Each row was made from one small tree. Brackets hold a mark, then the marks that hang from it, in alphabetical order. Every link used is in the known rows. Write each row's tree.
Known rows:
[rubu [moke [puse semonat]] nasigo]: [-0.06 -0.02 -0.10 -0.10 -0.01 -0.01 -0.01  0.32 -0.14 -0.02 -0.33 -0.05
  0.01  0.13  0.10  0.07 -0.16  0.06  0.01]
[bonaf [vova kofeg]]: [-0.05  0.10  0.06 -0.28 -0.29 -0.17  0.09  0.18  0.20 -0.11 -0.35  0.04
  0.06 -0.23  0.02  0.06 -0.08 -0.01  0.16]
[moke [puse kofeg semonat] [rubu nasigo viti]]: [-0.02 -0.04 -0.11 -0.32  0.18  0.15  0.03  0.24 -0.32 -0.05 -0.28 -0.08
 -0.04  0.04  0.05  0.01 -0.13 -0.05  0.07]
[semonat [puse kofeg [moke [rubu nasigo]]]]: [-0.03  0.02 -0.03 -0.18  0.03  0.06 -0.21  0.14 -0.18 -0.10 -0.24 -0.07
 -0.05  0.10  0.22  0.12 -0.10 -0.04  0.01]
[vova [semonat [puse kofeg moke]]]: [-0.06 -0.07 -0.05 -0.22 -0.01 -0.14 -0.12  0.18 -0.09 -0.06 -0.17  0.04
  0.11  0.18  0.26  0.17 -0.09  0.01  0.06]
[rubu [moke [puse kofeg]] nasigo viti]: [ 0.10  0.02 -0.06 -0.14  0.22  0.15  0.07  0.20 -0.14  0.03 -0.45  0.00
 -0.11  0.05  0.07  0.04 -0.16  0.03  0.02]
[rubu [moke puse]]: [ 0.00 -0.05  0.02 -0.16 -0.09  0.01  0.08  0.24  0.01 -0.10 -0.42  0.05
  0.06  0.01  0.14  0.06 -0.14  0.01  0.08]
[vova kofeg [semonat [puse moke]]]: [-0.06 -0.03  0.01 -0.30 -0.19 -0.24 -0.09  0.23  0.00 -0.12 -0.15  0.06
  0.14  0.11  0.19  0.14 -0.03  0.01  0.09]
[nasigo [rubu [moke [puse kofeg semonat]] viti]]: [ 0.02  0.02  0.08 -0.09  0.11  0.02 -0.07  0.26 -0.20  0.01 -0.41  0.00
 -0.07  0.05  0.03 -0.03 -0.04 -0.02 -0.02]
[bonaf [vova kofeg [semonat [puse [moke rubu]]]]]: [-0.02  0.06  0.07 -0.28 -0.36 -0.23 -0.07  0.17 -0.13 -0.21 -0.10  0.00
  0.15 -0.08  0.13  0.05  0.03 -0.04  0.14]
[moke [puse kofeg] [rubu nasigo viti]]: [ 0.05  0.00 -0.08 -0.33  0.18  0.22  0.11  0.19 -0.24 -0.06 -0.41 -0.05
 -0.06 -0.07  0.07  0.00 -0.16 -0.07  0.11]
[rubu nasigo viti]: [-0.02  0.10 -0.03 -0.26 -0.12  0.03  0.22  0.23 -0.10  0.03 -0.51  0.04
 -0.02 -0.09 -0.01  0.10 -0.24 -0.03  0.08]
[rubu moke nasigo viti]: [ 0.04  0.16  0.01 -0.13 -0.14  0.01  0.18  0.22 -0.12  0.00 -0.53  0.04
 -0.07 -0.04 -0.01  0.08 -0.23  0.02  0.02]
[rubu [moke [puse kofeg]] nasigo]: [ 0.02 -0.01 -0.12 -0.11  0.20  0.07 -0.03  0.23 -0.05 -0.02 -0.39 -0.06
 -0.06  0.06  0.16  0.06 -0.16  0.08  0.01]
[puse kofeg [moke [rubu nasigo viti]] semonat]: [-0.06  0.05 -0.06 -0.31 -0.01 -0.01 -0.07  0.23 -0.34 -0.05 -0.24 -0.04
 -0.14  0.14  0.09  0.12 -0.16 -0.07  0.08]
[puse [moke [rubu nasigo]] semonat]: [-0.15  0.03 -0.06 -0.27 -0.23 -0.11 -0.09  0.33 -0.29 -0.10 -0.23 -0.07
 -0.02  0.10  0.13  0.14 -0.19 -0.08  0.09]
[bonaf [vova [semonat [puse kofeg [moke [rubu nasigo]]]]]]: [ 0.00  0.09 -0.10 -0.17 -0.11 -0.11 -0.12  0.18 -0.29 -0.10 -0.14 -0.06
  0.07 -0.01  0.18  0.08 -0.08  0.00  0.06]
[semonat [puse kofeg [moke [rubu nasigo viti]]]]: [ 0.05  0.05  0.01 -0.23  0.04  0.15 -0.09  0.11 -0.25 -0.08 -0.29 -0.01
 -0.09  0.08  0.12  0.10 -0.10 -0.07  0.02]
[nasigo [rubu [moke [puse kofeg]] viti]]: [ 0.08  0.06  0.10 -0.11  0.11  0.09  0.01  0.22 -0.13  0.01 -0.53  0.03
 -0.09 -0.08  0.04 -0.03 -0.08 -0.04  0.02]

Which tree is each row?
[-0.02  0.07  0.01 -0.23 -0.26 -0.22  0.04  0.16  0.11 -0.12 -0.22  0.03
  0.22 -0.14  0.06  0.04 -0.01  0.06  0.09]
[bonaf [vova kofeg [semonat puse]]]
[ 0.03  0.19  0.18 -0.08 -0.23 -0.05  0.12  0.24 -0.12  0.00 -0.61  0.07
 -0.06 -0.16 -0.04  0.02 -0.13 -0.07  0.01]
[nasigo [rubu moke viti]]
[ 0.03 -0.01 -0.09 -0.13  0.21  0.09  0.00  0.24 -0.21  0.01 -0.33 -0.02
 -0.10  0.17  0.05  0.04 -0.13  0.07  0.00]
[rubu [moke [puse kofeg semonat]] nasigo viti]
[ 0.10  0.04 -0.03 -0.14  0.00  0.11  0.17  0.24 -0.17  0.02 -0.49  0.04
 -0.04  0.01  0.02  0.04 -0.19  0.00  0.04]
[rubu [moke puse] nasigo viti]
[ 0.09 -0.01  0.08 -0.18 -0.08  0.09  0.18  0.20 -0.08 -0.05 -0.45  0.11
  0.01 -0.01  0.05  0.04 -0.14 -0.03  0.10]
[rubu [moke puse] viti]
[-0.04  0.05 -0.05 -0.31 -0.17 -0.16 -0.11  0.25 -0.22 -0.15 -0.15 -0.07
  0.09  0.06  0.15  0.08 -0.06 -0.02  0.06]
[vova kofeg [semonat [puse [moke [rubu nasigo]]]]]
[ 0.00  0.13 -0.04 -0.25 -0.29 -0.20 -0.09  0.22 -0.20 -0.15 -0.14 -0.05
  0.11 -0.07  0.10  0.05 -0.02 -0.01  0.09]
[bonaf [vova kofeg [semonat [puse [moke [rubu nasigo]]]]]]
[-0.10 -0.08 -0.15 -0.28  0.15  0.10 -0.09  0.27 -0.23 -0.10 -0.24 -0.15
  0.01  0.06  0.15  0.03 -0.13 -0.02  0.07]
[moke [puse kofeg semonat] [rubu nasigo]]
[-0.05 -0.01  0.04 -0.34 -0.26 -0.20 -0.10  0.20 -0.12 -0.22 -0.12  0.00
  0.14  0.04  0.18  0.08 -0.01 -0.06  0.12]
[vova kofeg [semonat [puse [moke rubu]]]]
[-0.07 -0.11 -0.03 -0.13  0.11 -0.02 -0.09  0.23 -0.03 -0.08 -0.24 -0.02
  0.00  0.18  0.17  0.06 -0.09  0.06  0.04]
[rubu [moke [puse kofeg semonat]]]
[-0.11 -0.06 -0.12 -0.29 -0.05  0.05  0.02  0.32 -0.26 -0.10 -0.28 -0.11
  0.07  0.02  0.11  0.04 -0.16 -0.05  0.08]
[moke [puse semonat] [rubu nasigo]]
[-0.07  0.00 -0.01 -0.29 -0.15 -0.19  0.01  0.20  0.08 -0.14 -0.23  0.01
  0.20 -0.01  0.12  0.07 -0.05  0.06  0.06]
[vova kofeg [semonat puse]]
[-0.11 -0.15 -0.09 -0.27  0.14  0.02 -0.05  0.24 -0.01 -0.06 -0.24 -0.01
  0.06  0.13  0.17  0.09 -0.10  0.01  0.09]
[moke [puse kofeg semonat]]
[ 0.03  0.01 -0.05 -0.14 -0.01  0.05  0.10  0.30 -0.23  0.02 -0.38  0.01
 -0.02  0.13  0.01  0.05 -0.17  0.03  0.02]
[rubu [moke [puse semonat]] nasigo viti]
[-0.01  0.13  0.00 -0.32 -0.17  0.07  0.21  0.21 -0.23 -0.08 -0.49 -0.02
 -0.02 -0.16 -0.02  0.04 -0.23 -0.09  0.10]
[moke [rubu nasigo viti]]
[-0.03 -0.10  0.01 -0.35  0.09  0.12  0.04  0.19 -0.23 -0.12 -0.25  0.01
 -0.01  0.04  0.08  0.01 -0.08 -0.08  0.13]
[moke [puse kofeg semonat] [rubu viti]]
[-0.06 -0.01  0.05 -0.34 -0.08 -0.04 -0.06  0.19 -0.29 -0.11 -0.20  0.04
 -0.10  0.12  0.12  0.11 -0.11 -0.11  0.12]
[puse kofeg [moke [rubu viti]] semonat]
[-0.01  0.03 -0.01 -0.20 -0.19 -0.14 -0.10  0.12 -0.19 -0.15 -0.11  0.01
  0.13 -0.01  0.19  0.07 -0.03 -0.03  0.11]
[bonaf [vova [semonat [puse kofeg [moke rubu]]]]]
[-0.07  0.06 -0.04 -0.29 -0.23 -0.05  0.00  0.27 -0.22 -0.11 -0.35 -0.04
 -0.03 -0.01  0.15  0.14 -0.21 -0.10  0.12]
[puse [moke [rubu nasigo]]]
[-0.06 -0.08  0.01 -0.12 -0.09 -0.05  0.00  0.29 -0.07 -0.09 -0.29  0.01
  0.07  0.13  0.12  0.06 -0.11  0.02  0.05]
[rubu [moke [puse semonat]]]
[-0.01  0.04  0.02 -0.24 -0.31 -0.28 -0.04  0.19  0.01 -0.10 -0.12  0.08
  0.16 -0.01  0.13  0.11  0.00  0.03  0.12]
[bonaf [vova kofeg [semonat [puse moke]]]]
[-0.04 -0.07  0.04 -0.17  0.02  0.00 -0.19  0.12  0.05 -0.08 -0.24  0.05
  0.01  0.15  0.24  0.18 -0.08 -0.01  0.05]
[semonat [puse kofeg moke]]
